Known rows, with every way that one mark hangs from another
k_215{k_409}: [-1.22,+0.28,+0.19,+0.36,-0.17,-0.47,+0.74,+0.12,-0.99,+0.42,+0.89,+0.58,-0.14,-0.12,-0.62,-0.16,+0.57,+0.89,-0.78,-0.11,+0.13]
k_409{k_151{k_18{k_215} k_311}}: [-0.48,-4.80,-3.08,-0.91,+0.19,+0.84,+2.39,-0.49,-0.33,+0.74,-0.07,+1.09,-1.77,+0.14,+1.61,+0.18,+0.55,+0.55,-1.23,-1.49,-0.49]
k_20{k_18}: [+1.73,+1.82,-0.15,+0.42,-0.49,-0.51,+1.02,-0.66,-0.87,+0.84,+0.67,-0.44,-0.42,-0.19,+0.63,-0.54,+0.19,+1.03,-1.09,-0.68,-0.49]
k_215{k_18}: [+0.42,+1.39,-1.03,+0.32,-1.85,-2.17,+0.79,+0.07,-1.01,+0.91,+1.25,+0.38,+0.97,-0.19,-0.83,-0.39,+0.73,+1.08,-0.64,-0.01,-0.18]
k_725{k_18{k_92 k_151{k_311 k_409} k_215}}: [-1.56,-4.25,-5.74,-0.01,+0.64,-1.64,+1.69,-0.21,-0.44,+0.76,+1.92,+1.46,-1.14,+0.21,+2.20,-1.32,-1.46,+1.13,-0.59,-0.02,+0.65]
k_92{k_18{k_215{k_409}}}: [-3.13,-0.36,-1.10,+0.12,+0.36,-1.55,+1.13,+0.21,-0.65,+1.37,+1.21,+0.27,-0.04,+0.70,-0.37,-0.29,+0.63,+0.43,+0.28,-0.17,+0.27]
k_409{k_151{k_311}}: [+1.77,-2.85,-1.31,-0.31,+1.01,+0.58,+1.46,-0.38,-1.00,+0.48,-0.58,+0.81,-2.19,-0.09,+0.33,+0.31,+0.70,+0.89,-1.42,-1.02,-0.50]
k_20{k_311 k_409{k_151}}: [+2.23,-0.90,+0.38,-0.06,+3.59,+2.89,+1.05,-1.06,-1.28,+0.72,+0.77,-1.28,-1.04,-0.25,+0.87,-0.21,-0.05,+1.06,-1.09,-0.09,+0.38]
k_18{k_215{k_409{k_151}}}: [-1.45,-0.35,-0.20,+0.03,+1.68,-0.38,+1.25,-0.73,-0.51,+0.63,+0.90,+0.75,-0.71,+0.54,+0.90,+0.09,+0.50,+0.52,-0.88,-0.24,+0.13]
k_14{k_20 k_151{k_311 k_409}}: [-1.20,-3.92,-4.47,-1.42,-0.59,-0.33,+1.20,+1.04,+1.18,+0.36,+0.78,+0.82,-0.77,-0.50,+0.29,-1.06,-0.12,+0.25,-0.89,-0.53,-0.65]
k_14{k_20{k_18{k_92} k_311 k_409}}: [+0.81,-0.97,-1.21,+0.29,+1.76,+1.11,+1.28,-0.34,-0.51,+0.75,+2.46,-1.20,+0.67,-0.22,+2.34,-1.26,-0.86,+0.67,-0.82,+0.33,+0.62]
k_215{k_18{k_151{k_311}}}: [-0.20,-1.20,-3.24,-0.73,-1.84,-2.49,+1.32,-0.27,-1.44,+1.24,+1.28,+0.85,-0.21,-0.30,-0.34,-0.53,+0.58,+1.78,-0.73,-0.52,+0.22]
k_725{k_18{k_92 k_151{k_311} k_215{k_409}}}: [-3.23,-2.96,-4.13,+0.22,-0.65,-1.71,+1.59,-0.39,-0.93,+0.72,+2.38,+1.95,-0.89,+0.55,+1.43,-0.88,-0.61,+1.15,-0.46,+0.24,+1.71]
k_151{k_18{k_92 k_215} k_311 k_409}: [-2.39,-6.64,-5.11,-0.18,+0.89,-0.17,+2.35,+0.66,-0.48,+0.68,+1.25,+1.01,-0.42,-0.27,+2.18,-0.49,-0.92,+0.70,-0.72,-0.94,-1.03]
k_92{k_18{k_151{k_311 k_409} k_215}}: [-2.04,-4.20,-4.88,-1.16,+1.71,-1.63,+1.71,+0.03,-0.60,+1.72,+0.87,+0.19,-1.47,+0.27,+0.93,-0.89,-0.36,+1.11,+0.06,-0.92,-0.44]
k_14{k_20{k_409}}: [+0.02,-0.40,-1.39,-0.78,+0.15,+1.41,+0.98,+0.25,+0.63,+0.30,+1.10,+0.28,-0.48,-0.11,+0.08,-0.40,+0.14,+0.66,-0.61,-0.52,+0.29]
k_409{k_151{k_18{k_92}}}: [+0.40,-2.68,-1.79,+0.10,+0.38,+0.39,+1.84,-0.22,-1.52,+0.24,+1.09,+1.04,+0.13,-0.23,+1.77,+0.68,+0.35,-0.51,-1.54,-0.29,-0.27]
k_725{k_18{k_151{k_311} k_215}}: [-0.74,-2.37,-4.15,-0.39,-0.94,-0.98,+1.51,-0.87,-0.05,+0.93,+0.98,+1.44,-1.81,+0.48,+0.82,-1.10,-0.29,+1.57,-0.43,-0.40,+1.35]
k_20{k_18{k_215} k_311 k_409{k_151}}: [+1.90,+0.56,-0.15,+0.02,+3.56,+2.12,+1.57,-1.85,-0.74,+1.39,+1.48,-2.02,-1.12,+0.19,+2.60,-0.89,-0.57,+1.27,-1.02,-0.56,+0.13]
k_725{k_18{k_92 k_151{k_409} k_215}}: [-1.37,-1.64,-4.50,+0.39,+1.07,-2.01,+1.28,-0.46,-0.32,+0.69,+2.53,+1.13,+0.10,+0.32,+2.29,-1.33,-1.46,+0.59,-0.46,+0.66,+0.87]
k_20{k_18{k_92 k_215} k_311 k_409{k_151}}: [+1.35,-0.37,-0.97,+0.69,+4.28,+1.71,+1.75,-1.64,-1.29,+1.27,+2.39,-1.78,-0.32,+0.18,+3.36,-0.66,-1.13,+0.95,-0.90,-0.01,+0.31]
k_92{k_18{k_151 k_215}}: [-1.80,-0.47,-2.92,-0.46,+0.88,-1.64,+1.32,-0.60,-0.71,+1.70,+1.54,+0.15,-0.17,+0.56,+0.48,-0.56,+0.30,+0.66,+0.48,-0.04,+0.67]

Rows
[-0.88,-5.24,-3.49,+0.11,-0.95,+0.40,+2.03,+0.55,-1.35,+0.40,+0.85,+1.23,-0.39,-0.51,+0.95,+0.22,+0.06,+0.61,-1.00,-0.78,-0.32] | k_151{k_18{k_92} k_311}
[-3.83,-2.84,-3.30,-0.89,+0.38,-1.80,+1.64,-0.17,-1.11,+1.68,+1.35,+0.66,-1.29,+0.59,+0.11,-0.50,+0.52,+1.14,+0.18,-0.77,+0.67] | k_92{k_18{k_151{k_311} k_215{k_409}}}
[-1.74,-4.12,-5.49,-0.85,+1.14,-2.34,+2.07,-0.14,+0.29,+1.02,+2.23,+0.83,-0.44,+0.13,+3.66,-1.66,-1.23,+0.81,-0.81,-0.56,-0.35] | k_14{k_20{k_18{k_92 k_151{k_311 k_409} k_215}}}
[+1.18,-0.53,-0.88,-1.13,+1.23,+1.67,+1.21,-0.27,+0.42,+0.20,+0.72,+0.42,-1.18,+0.10,+0.85,+0.06,+0.41,+0.05,-1.29,-0.71,+0.11] | k_14{k_20{k_409{k_151}}}
[-2.27,-3.92,-3.92,+0.19,+1.16,-0.49,+1.92,+0.43,-0.38,+0.60,+1.85,+0.67,+0.83,-0.18,+2.26,-0.48,-0.95,+0.19,-0.57,-0.30,-0.80] | k_151{k_18{k_92 k_215} k_409}
[-1.19,-3.25,-4.69,-1.53,+0.51,-1.96,+1.89,-0.38,+0.90,+1.15,+1.30,+0.54,-1.21,+0.11,+2.83,-1.81,-0.70,+1.16,-0.95,-1.16,-0.45] | k_14{k_20{k_18{k_151{k_311 k_409} k_215}}}
[-1.50,-2.42,-0.93,+0.01,+0.27,-0.11,+1.74,+0.01,-1.76,+0.14,+1.50,+1.31,+0.26,-0.13,+1.53,+0.73,+0.55,-0.59,-1.70,-0.23,-0.07] | k_215{k_409{k_151{k_18{k_92}}}}
[-0.84,-0.43,-3.57,+0.05,+0.26,-3.40,+1.08,+0.11,-1.71,+0.99,+2.86,+0.55,+1.70,-0.45,+1.06,-0.80,-0.63,+0.83,-0.77,+0.55,-0.27] | k_215{k_18{k_92 k_151{k_409}}}
[-1.60,-4.97,-2.23,-0.35,-0.15,+0.21,+2.15,+0.27,-1.90,+0.23,+0.90,+1.60,-0.95,-0.22,+1.44,+0.74,+0.60,-0.02,-1.86,-0.94,-0.29] | k_215{k_409{k_151{k_18{k_92} k_311}}}
[-1.50,+1.66,-0.31,+0.39,-0.02,-1.29,+1.24,-0.68,-0.44,+1.08,+1.53,-0.18,-0.17,+0.35,+1.11,-0.82,+0.08,+1.17,-0.70,-0.60,-0.10] | k_20{k_18{k_215{k_409}}}
[-4.30,-0.96,-2.88,-0.71,-1.68,-0.03,+1.56,+0.08,+0.15,+0.81,+2.24,+0.54,+0.82,-0.05,+0.41,-0.38,+0.42,+0.10,-0.42,-0.30,+0.28] | k_14{k_151{k_18{k_215{k_409}}}}
[-1.58,-4.33,-3.53,-1.35,-0.10,+0.32,+1.33,+0.68,+0.73,+0.50,+1.58,-0.24,+1.25,-0.75,+1.43,-1.64,-0.21,-0.55,-0.99,+0.55,+0.00] | k_14{k_20{k_311} k_151{k_18 k_409}}
[-1.42,-0.51,-1.45,+0.87,+0.48,-1.28,+1.28,-0.58,-0.72,+0.30,+1.84,+1.62,-0.41,+0.86,+1.66,-0.22,-0.20,-0.16,-1.03,+0.56,+1.18] | k_725{k_18{k_92 k_215{k_409{k_151}}}}
[-0.39,-0.23,-2.42,+0.43,+3.46,+0.89,+1.65,-1.66,-1.39,+1.61,+3.53,-1.78,+0.51,-0.01,+3.18,-1.36,-1.57,+1.78,-0.20,+0.35,+1.08] | k_20{k_18{k_92 k_151 k_215} k_311 k_409}
[-2.65,-1.77,-3.24,-0.11,-1.49,-3.28,+1.41,+0.18,-2.28,+1.01,+2.73,+1.36,+0.68,-0.22,+0.16,-0.33,+0.28,+1.36,-0.77,+0.12,+0.57] | k_215{k_18{k_92 k_151{k_311}} k_409}
[-1.05,-1.33,-3.24,-1.06,-0.26,-0.63,+0.79,+0.81,+1.22,+0.28,+1.39,+0.46,+0.40,-0.39,+0.38,-1.14,-0.15,-0.32,-0.76,+0.17,-0.42] | k_14{k_20 k_151{k_409}}
[-3.07,-1.59,-2.09,+0.17,+1.72,-2.06,+1.51,-0.88,-0.57,+1.15,+3.43,+0.02,+1.58,+0.43,+3.36,-1.92,-0.77,+0.61,-0.43,+1.17,+1.54] | k_14{k_20{k_18{k_92 k_151 k_215{k_409}} k_311}}
[-2.11,-3.04,-1.81,-0.64,+1.19,-0.97,+1.75,-0.10,-0.97,+1.36,+0.19,+0.72,-2.01,+0.81,+0.35,+0.18,+0.96,+0.35,-0.51,-1.12,-0.08] | k_92{k_18{k_215{k_409{k_151{k_311}}}}}
[-0.59,-3.75,-2.22,+0.05,+3.44,+2.69,+2.18,-0.93,-1.19,+0.89,+2.29,-0.70,+0.15,-0.02,+2.95,-0.11,-0.73,+0.37,-0.79,+0.03,+0.52] | k_20{k_311 k_409{k_151{k_18{k_92 k_215}}}}
[-0.13,-0.10,-2.64,-0.20,-0.29,-2.07,+1.37,-0.48,-0.52,+0.66,+2.46,+0.73,+0.84,+0.03,+2.45,-0.99,-0.25,+0.15,-0.97,+0.25,+0.61] | k_14{k_20{k_18{k_92 k_151}}}
[+0.46,-2.02,-1.90,-0.39,+1.10,+2.36,+1.94,-0.32,-1.42,+0.32,+1.67,+0.26,-0.42,-0.33,+1.81,+0.87,-0.07,-0.15,-1.50,-0.87,-0.25] | k_20{k_409{k_151{k_18{k_92}}}}
[-1.07,-5.68,-3.91,-0.25,+0.88,+0.41,+2.57,-0.24,-0.88,+0.61,+0.88,+1.40,-0.98,+0.16,+2.40,+0.45,+0.03,+0.20,-1.10,-0.95,-0.34] | k_409{k_151{k_18{k_92 k_215} k_311}}
[+2.05,-1.40,-1.62,-1.51,+0.31,+1.44,+1.82,-0.59,+0.20,+0.62,+0.32,-0.04,-2.60,+0.02,+1.79,-0.23,+0.31,+0.67,-1.90,-2.02,-0.52] | k_14{k_20{k_18 k_409{k_151{k_311}}}}
[-1.07,-1.15,-3.00,-0.30,+2.78,+0.28,+1.69,-1.18,-0.19,+1.33,+3.62,-1.04,+0.81,+0.21,+3.62,-1.77,-1.37,+1.08,-0.26,+0.54,+1.39] | k_14{k_20{k_18{k_92 k_151 k_215} k_311 k_409}}
[-5.24,-4.24,-3.79,-0.36,-0.17,-0.36,+1.72,+0.51,+0.38,+0.65,+3.48,+0.60,+2.40,+0.07,+2.12,-1.27,-0.29,-0.65,-0.18,+1.32,+1.38] | k_14{k_20{k_311} k_151{k_18{k_92 k_215{k_409}}}}
[-2.42,-1.23,-3.69,-0.67,-1.40,+0.51,+1.68,-0.13,+0.44,+0.92,+1.82,+0.35,+0.65,-0.12,+0.68,-0.43,+0.16,+0.15,-0.25,-0.31,+0.11] | k_14{k_151{k_18{k_215}}}
[-3.63,-0.22,-2.14,-0.51,+0.67,-2.09,+1.24,-0.41,-1.00,+1.61,+1.99,+0.34,+0.03,+0.66,+0.19,-0.50,+0.49,+0.66,+0.32,-0.02,+0.84] | k_92{k_18{k_151 k_215{k_409}}}
